Known rows, with every way that one mark hangs from another
(K_409 (K_862 K_634 (K_877 K_488))): [-29   3 -11 -17  -2 -44 -27 -28  -6  31   3 -36  11  12  22   7   6 -11
 -35 -16  37   9 -25  -6 -49 -32 -44 -27  16  28   5  23   7 -18   9]
(K_957 (K_147 K_222 K_549) K_762 K_815): [-19  -4 -20   4  14 -32   1 -23 -55   7  26 -66 -15  -7  13   1  11 -22
  49 -34  14 -14  11   0  15 -50   3 -78  18   7 -10 -29   9   5  11]
(K_963 K_122 K_323): [-26 -42  -5  -9 -21 -43 -20  -5   1  12  13 -13   7  10  15   9   7  -4
  50 -29  29 -12   5   3  16 -46 -27 -28  24   8 -29   4 -12  13  21]
(K_222 (K_147 K_549 (K_957 K_815) K_963)): [-23  -9 -18 -27  -8 -40   2 -11 -67  12  28 -28  23 -24  15  18  22 -32
  55 -26  -1 -13  26  -5  34 -41 -19 -73  30  23  15  -4 -28  43  30]
(K_243 (K_877 (K_488 K_323 K_846) K_862)): [-18   2 -21 -23 -26 -28 -16 -20 -19  30   3  -3   9  -1  27  -2   9   2
 -19 -13  61  20  17   2   6 -22 -33 -30  41  17 -15 -13  22  -1   8]
(K_549 (K_147 K_222 (K_957 K_762))): [-25 -31 -36  -5  -9 -30   0 -30 -51  10  38   0  19   0  14  16  23  -7
  19 -28  -7   2   4   2  34 -49  -6 -43  31  23  34   0   5  32  32]
(K_243 (K_877 K_488 K_862)): [-17 -21 -16 -21 -17 -32 -14 -11 -16  13  -4 -22   8 -14  26   6  15 -10
 -19 -14  44  19  -2  -3  14 -37 -35 -23  40  31   3  -4  20   8   5]
(K_957 K_147): [-22 -16  -3 -10  -1 -27  -7  -7  -8  13  14 -22   2  -2  17  11  17 -16
  41 -30  32  -3   7   0  12 -38 -13 -23  27  29   8  -1  -8 -13  13]
(K_898 K_323): [-21 -12   9  -3  -6 -37  -4 -12 -14  20   3 -44   7  -2  20   3  12 -14
  19 -21  38  -4   3   9  16 -23 -18 -22  20  32  -7   0  -7 -22  27]
(K_222 (K_147 K_549)): [-24 -13  -4 -14  -1 -38  -9   2 -39  16  13 -33   6 -14  18   7  22 -30
  48 -20  19  -2  12  -9  19 -41 -20 -44  29  28  10   5  -9  11   8]
(K_862 (K_877 (K_488 K_323))): [-20  -5 -23 -22 -10 -41 -20 -16 -10  25   2 -15  10   8  21  -3  -6  -5
 -23 -21  35  14 -10  -6 -24 -28 -31 -22  18  16  -5   7 -17  40  24]
(K_409 K_862): [-26  -7   7   0  -7 -32 -15 -16 -15  20   4 -21   8  13  19  12  31 -12
   2 -26  34   2  -8   4   6 -29 -25 -37  28  13 -10   8  -1 -37  16]
(K_862 K_634 (K_877 (K_488 K_323 K_846))): [-25  17 -23 -33 -10 -47 -24 -32  -9  50  12 -23  16  17  20  -3 -18  -2
  -7 -14  54  13   1  -6 -63 -23 -40 -19  17  25  -1  13   0   9  16]
(K_222 (K_147 K_549 (K_957 K_762))): [-30  -7 -26 -20  -8 -33  -3  -5 -50  16  30 -11  10 -25  15  18  15 -19
  38 -27  17  -1   8  -8  21 -48 -12 -54  30  22  11   1  -5   1  17]
(K_745 (K_372 (K_762 K_313))): [-27 -12   2 -12  12 -34 -30 -17 -15  20 -13 -14  22   3  22  -5  28 -29
  30 -24  37  -3 -24   2  65 -39 -12 -28  30  -1  -7   8  -1  -3  18]
(K_862 K_634 (K_877 (K_488 K_846))): [-25   3 -22 -36  -7 -49 -23 -27 -15  45  10 -44  17  17  17   4  -6  -7
 -17 -14  56  12  -4  -6 -59 -33 -39 -12  18  43  11  18   2  14   6]
(K_409 (K_862 K_634)): [-30   6  10  -5  -1 -40 -20 -27  -7  30   9 -33  11  11  20  14  17 -15
  25 -20  34   3 -10   0 -28 -30 -33 -36  23  16  -2  16  11 -59  14]
(K_372 K_762): [-24 -11 -11 -13  -3 -39 -10 -14 -11  20   2 -11  13  15  15   7  22 -22
  42 -31  35   3 -13  -2  23 -39 -17 -24  31  -9  13  10   7 -12   9]
(K_122 (K_963 K_323)): [-25 -29  -4  -4 -18 -38 -13   1   5   2  22 -23  23  -3  19   1  -4 -15
  52 -32  26   5  11  -2  11 -42 -15 -47  25  10 -16   1 -39   3  31]
(K_243 (K_877 (K_488 K_323) (K_862 K_634))): [-21   5 -15 -24 -13 -37 -21 -26  -1  28   3 -15   9 -14  31  -1  -8  -8
  11  -8  39  20   2  -7 -19 -27 -43 -29  34  19  -3  -2  30 -16  12]
(K_147 K_222 K_963): [-18 -22 -28 -10  -1 -36  -5 -18 -50   0  23 -29  36  14  20   4  27 -16
  18 -37   7  -2  17  -1  19 -43 -29 -44  20  22  18 -19 -15  17  32]
(K_409 (K_862 K_634 (K_877 (K_488 K_323)))): [-30  15 -13 -15  -4 -43 -29 -33   0  36   4 -20  10  13  25   1  -5  -8
 -24 -15  35  11 -20  -6 -54 -23 -45 -33  15  11  -6  19   6 -22  18]
(K_877 K_488 (K_862 K_634)): [-28 -12 -17 -16 -13 -39 -10 -20  -1  24  -5 -35  12  -4  23   9   9 -10
 -26 -11  27  12 -16  -1 -21 -37 -43 -25  23  36  33  12  27 -35   5]
(K_549 K_147): [-21 -36   3  -7  -9 -33  -5 -15 -19  21  12  -9  11   1  14   8  27 -19
  40 -22  13   8   7  -2  25 -38 -13 -26  33  35  24  10  -4  30  19]
(K_222 (K_147 K_957 (K_963 K_122))): [-28 -26 -34 -33 -21 -30 -13 -10 -49   8  28   4  30  -7  17  28  23 -15
  33 -28   7 -12  19  -2  30 -51 -31 -36  31  17  10  10 -30  35  22]
(K_488 K_323 K_846): [-21  13  -5 -13 -17 -32 -13 -20 -20  41  14  -3  14  22  18   1  10   1
  33 -26  55   6  24   6  -4 -17 -17 -30  30   6 -23  -8  -9 -16  26]
(K_409 (K_862 K_634 K_877)): [-30  12   1 -16   8 -48 -28 -25 -12  38  13 -36  15  12  22   6  11 -13
   3 -21  41   9 -14  -6 -44 -29 -37 -32  25  24 -10  24  -2 -24  14]
(K_549 (K_147 K_957 K_963)): [-24 -37 -22 -22 -17 -30   7 -18 -35  10  28  20  38 -10  14  17  32 -16
  35 -33  -2   2  20  -3  36 -41 -19 -39  34  39  44   3 -17  43  38]
(K_339 (K_409 (K_862 K_634 (K_877 K_488)))): [-24   5 -14 -19  -7 -45 -30 -27  -2  36   8 -58  13  10  19   8  10  -6
 -61 -24  40   7 -22  -4 -59 -39 -54 -23  25  26   9  29  -4 -32  21]
(K_409 (K_862 (K_877 K_488))): [-26 -10 -14 -12  -9 -38 -22 -17 -15  21  -2 -24   8  14  21   6  20  -9
 -55 -21  38   9 -22  -1 -18 -33 -36 -28  20  22  -3  15  -4   6  12]
(K_409 (K_862 K_634 (K_877 (K_488 K_846)))): [-30  10 -15 -22  -9 -43 -27 -31 -15  43   6 -34  13  23  20   6   9  -7
 -41 -15  55   9 -12  -1 -53 -28 -43 -25  19  30   0  20   9 -21   5]
(K_222 (K_147 K_549 K_957 (K_963 K_122))): [-27 -23 -38 -34 -13 -34  -3   2 -60   2  24  -4  28 -19  16  20  21 -23
  42 -31   3 -16  26  -8  25 -52 -31 -50  29  25  15   0 -23  31  17]
(K_243 (K_877 K_488)): [-13 -22 -10 -23 -14 -33 -17 -14 -16  11   0 -29   5  -4  21  10   6 -14
  12 -16  42  13   1  -4   1 -38 -29 -16  31  30  -4  -3   9  25  11]
(K_372 (K_762 K_313)): [-25  -2  -7 -17   8 -39 -19  -5 -15  21   1 -14  22   3  17  -2  14 -25
  22 -23  40   2 -20  -6  29 -35 -16 -34  20  -5  13   1   8  -9   7]
(K_243 K_877): [-14 -12   4 -21  -3 -37 -17 -11 -22  18  12 -29  10  -6  21   9  12 -15
  52 -23  47  12  11  -6   9 -34 -21 -21  41  25 -21  -4  -1  16  15]
(K_488 K_323): [-21   1  -1  -8  -8 -36 -12 -17  -9  26  10  -6  10   8  20   2   6  -7
  46 -26  31   6   8   0   3 -23 -19 -31  26   2 -16  -3 -13  -8  31]

Rows
[-20   1 -35  -4   4 -43   6 -25 -77   5  30 -55   8  -7  12  13   8 -14
  37 -32   1 -14   7   3  18 -46  -2 -77  24   6   1 -20   1  17  32] : (K_147 K_222 K_549 (K_957 K_762 K_815))
[-24   5  -8 -17  -2 -36 -11 -21 -43  27  23 -36  13 -15  12  18   3  -7
  22 -20  30  -3  -8   3  21 -36  -2 -63  21   7 -15 -10 -11  13  30] : (K_147 (K_957 (K_762 K_313) K_815))
[-24  -1 -19 -24  -4 -32  -6 -22 -49  20  29 -21  33 -18  13  15  11 -10
  19 -31  23  -3   5  -1  27 -40 -11 -77  16  11  -6 -23 -23  24  37] : (K_147 (K_957 (K_762 K_313) K_815) K_963)
[-29   4 -18 -14 -17 -38 -13 -26   6  29  -3 -15  11  -3  27   1  -3  -5
 -13 -10  25  14 -10  -2 -25 -26 -44 -33  22  17  19   6  24 -40  15] : (K_877 (K_488 K_323) (K_862 K_634))
[-23 -11 -58 -16   0 -33  12 -13 -75  -9  36 -13  39 -11  15   8  18 -12
  21 -48   1  -7  19  -7  19 -53 -20 -71  19  22  25 -33  -1   4  36] : (K_147 K_222 K_549 (K_957 K_762) K_963)
[-16 -20 -29 -11   9 -34   1 -14 -65  -9  18 -60   4  -1  15   4  17 -27
  56 -37  -2 -29  30   0  22 -53 -16 -71  16  12  -5 -30 -12  37  13] : (K_957 (K_147 K_222 K_549 (K_963 K_122)) K_815)
[-20 -26  -1  -8  -3 -39   4  -9 -20   4  23 -33   5 -19  13  -4  14 -30
  76 -37  14 -18  31  -4  29 -40 -14 -79  19  21  -5 -26 -16  25  29] : (K_957 (K_147 K_549 (K_963 K_323)) K_815)
[-21  -8 -14 -10   5 -27   7 -16 -38  12  20 -40  -2 -19  11   2  18 -25
  61 -43  25  -7  22  -7  16 -49  -5 -84  17  14 -10 -34  -6   5  13] : (K_957 (K_147 K_549 K_963) K_762 K_815)
[-23 -33 -31  -6   2 -36   4  -3 -31 -15  32 -18  22 -10  19  -9  17 -23
  45 -43   4 -17  29  -8  27 -48 -24 -63  14  29  21 -32  -3   8  31] : (K_957 (K_147 K_222 K_549 (K_963 K_323)))
[-21 -22 -59 -24  -3 -39   7  -5 -80 -19  24 -22  39  -2  16  13  17 -14
  26 -43  -9 -23  25  -3  18 -54 -30 -54  21  23  20 -22 -12  26  29] : (K_147 K_222 K_549 K_957 (K_963 K_122))
[-18 -24 -25 -11   1 -30  -8 -26 -54  -1  23 -52   6  11  16  11  18 -20
  45 -33   2 -26  22   6  26 -51 -16 -57  19   5  -8 -19 -20  40  18] : (K_957 (K_147 K_222 (K_963 K_122)) K_815)
[-20   3   8  -8   6 -37 -20 -20 -32  33  13 -56   1  -7  13   4   7 -13
  26 -18  41   3  -9   0  16 -37  -2 -68  14   3 -31 -18  -7  11  15] : (K_957 (K_762 K_313) K_815)
[-31  23 -16 -19 -11 -41 -29 -36 -10  47   8 -18  12  23  23  -1   0  -2
 -34 -15  54  10  -8  -1 -58 -19 -43 -32  17  15 -11  16   8 -27  13] : (K_409 (K_862 K_634 (K_877 (K_488 K_323 K_846))))
[-19 -34 -28 -12  -9 -36   5 -36 -68   5  36 -17  32  -1  14  15  31 -21
  37 -27 -24 -11  23   5  45 -43 -12 -62  29  23  40  -5 -18  75  46] : (K_549 (K_147 K_222 (K_957 K_815) K_963))
[-16 -18 -33 -10   9 -40   6  -5 -63  -9  16 -36  34   1  18  -5  26 -25
  30 -41   4  -7  24  -7  16 -45 -29 -60  17  29  23 -29  -6  16  26] : (K_147 K_222 K_549 K_963)
[-21   5 -19 -12 -14 -37 -28 -22  -4  31   6 -29  10  12  21   1  11   2
 -73 -28  39   9 -14   0 -34 -30 -46 -29  27   7 -11  17 -17 -16  32] : (K_339 (K_409 (K_862 (K_877 (K_488 K_323)))))
[-31 -37 -35 -28 -22 -40  -6   3 -43  -1  33   9  29 -22  17  14  15 -20
  55 -32   1 -20  29  -8  37 -52 -32 -58  26  21   8  -2 -24  36  28] : (K_222 (K_147 K_549 K_957 (K_963 K_122 K_323)))
[-22 -41 -40  -9  -7 -46  -4   0 -49 -16  23 -23  29   5  17  -7  15 -17
  43 -42   0 -22  28  -6  23 -55 -36 -63  13  15  -3 -28  -7  29  28] : (K_147 K_222 K_549 (K_963 K_122 K_323))
[-29  -3 -21 -20 -22 -37 -10 -24 -10  38  -1 -33  15   8  21   8  12  -3
 -34 -11  50  11  -2   4 -25 -31 -42 -25  27  40  26   8  28 -41   0] : (K_877 (K_488 K_846) (K_862 K_634))
[-19 -30 -39 -15  -4 -35 -10 -14 -55  -6  18 -28  30  21  19  10  23 -11
  22 -37   6 -13  17   1  17 -52 -33 -38  19  12   2 -16 -16  27  20] : (K_147 K_222 (K_963 K_122))
[-27 -28 -55  -9 -10 -40   8 -12 -55 -11  46  -1  39 -14  15   1  12  -9
  32 -49  -2 -11  21  -6  28 -52 -23 -80  15  17  17 -34  -1  11  48] : (K_147 K_222 K_549 (K_957 K_762) (K_963 K_323))
[-24 -23 -10  -5  -4 -33   3 -15 -20  10  29 -27  -1 -21  11  -5  10 -22
  72 -44  24 -11  24  -6  25 -49  -7 -91  15  10 -16 -36  -6  10  24] : (K_957 (K_147 K_549 (K_963 K_323)) K_762 K_815)
[-20  -8 -38 -12   4 -43   7  -8 -68  -6  23 -34  25  -5  17  11  14 -16
  26 -32   0 -13  11   0  15 -41 -17 -47  26  28  27 -10  -1   9  34] : (K_147 K_222 K_549 K_957)
[-31 -33 -22 -24 -26 -37 -11 -11 -27  11  43  18  35 -16  19  18  20 -17
  42 -29   6  -8  21  -3  42 -42 -30 -49  29  23  18   6 -31  32  43] : (K_222 (K_147 K_957 (K_963 K_323)))
[-26  -3 -17 -15 -16 -35 -22 -21 -25  32   2 -24  10  25  19   5  22  -4
 -65 -21  57   9 -10   3 -20 -29 -35 -27  23  26  -7  12  -4   0   8] : (K_409 (K_862 (K_877 (K_488 K_846))))
[-20 -11 -25 -29 -15 -40 -17 -14 -26  34   4 -30  13  19  16   3   9  -3
 -45 -21  58  11  -2  -1 -24 -33 -30 -13  23  39   2   8 -12  39  10] : (K_862 (K_877 (K_488 K_846)))
[-21  -4 -30  -4  -4 -38  -5 -37 -64  13  35 -47  10   7  13  22  10  -6
  25 -28   6 -11  -1  10  22 -43  -3 -61  25  -1  -5 -10  -8  22  38] : (K_147 K_222 (K_957 K_762 K_815))
[-29  13 -22 -19 -25 -35 -13 -30  -4  43   2 -10  14   9  25  -1   2   2
 -22 -10  48  13   5   4 -29 -21 -42 -32  24  20  13   1  27 -45  10] : (K_877 (K_488 K_323 K_846) (K_862 K_634))
[-15 -13 -21  -7  13 -35   6 -17 -62  -5  22 -61   8  -7  16  -1  20 -32
  52 -37  -1 -20  29  -1  25 -44 -12 -78  18  21  12 -33 -10  31  23] : (K_957 (K_147 K_222 K_549 K_963) K_815)
[-17 -12  -5   0   7 -35  -9 -28 -42   9  23 -66  -7   8  17  10  16 -22
  45 -23   9 -17   9   9  23 -39  -5 -51  24   9  -1 -11 -10  25  22] : (K_957 (K_147 K_222) K_815)
[-24 -46 -48 -19 -14 -31   0 -22 -61  -5  33   8  38   5  16  18  29 -11
  24 -32 -20 -13  22   2  39 -54 -23 -40  28  26  38  -2 -13  61  32] : (K_549 (K_147 K_222 K_957 (K_963 K_122)))
[-26 -15 -28 -29  -9 -35   2  -1 -58   6  28  -2  33 -26  17  16  25 -27
  40 -31   4  -6  25 -10  30 -43 -26 -56  30  34  30  -2 -23  23  27] : (K_222 (K_147 K_549 K_957 K_963))
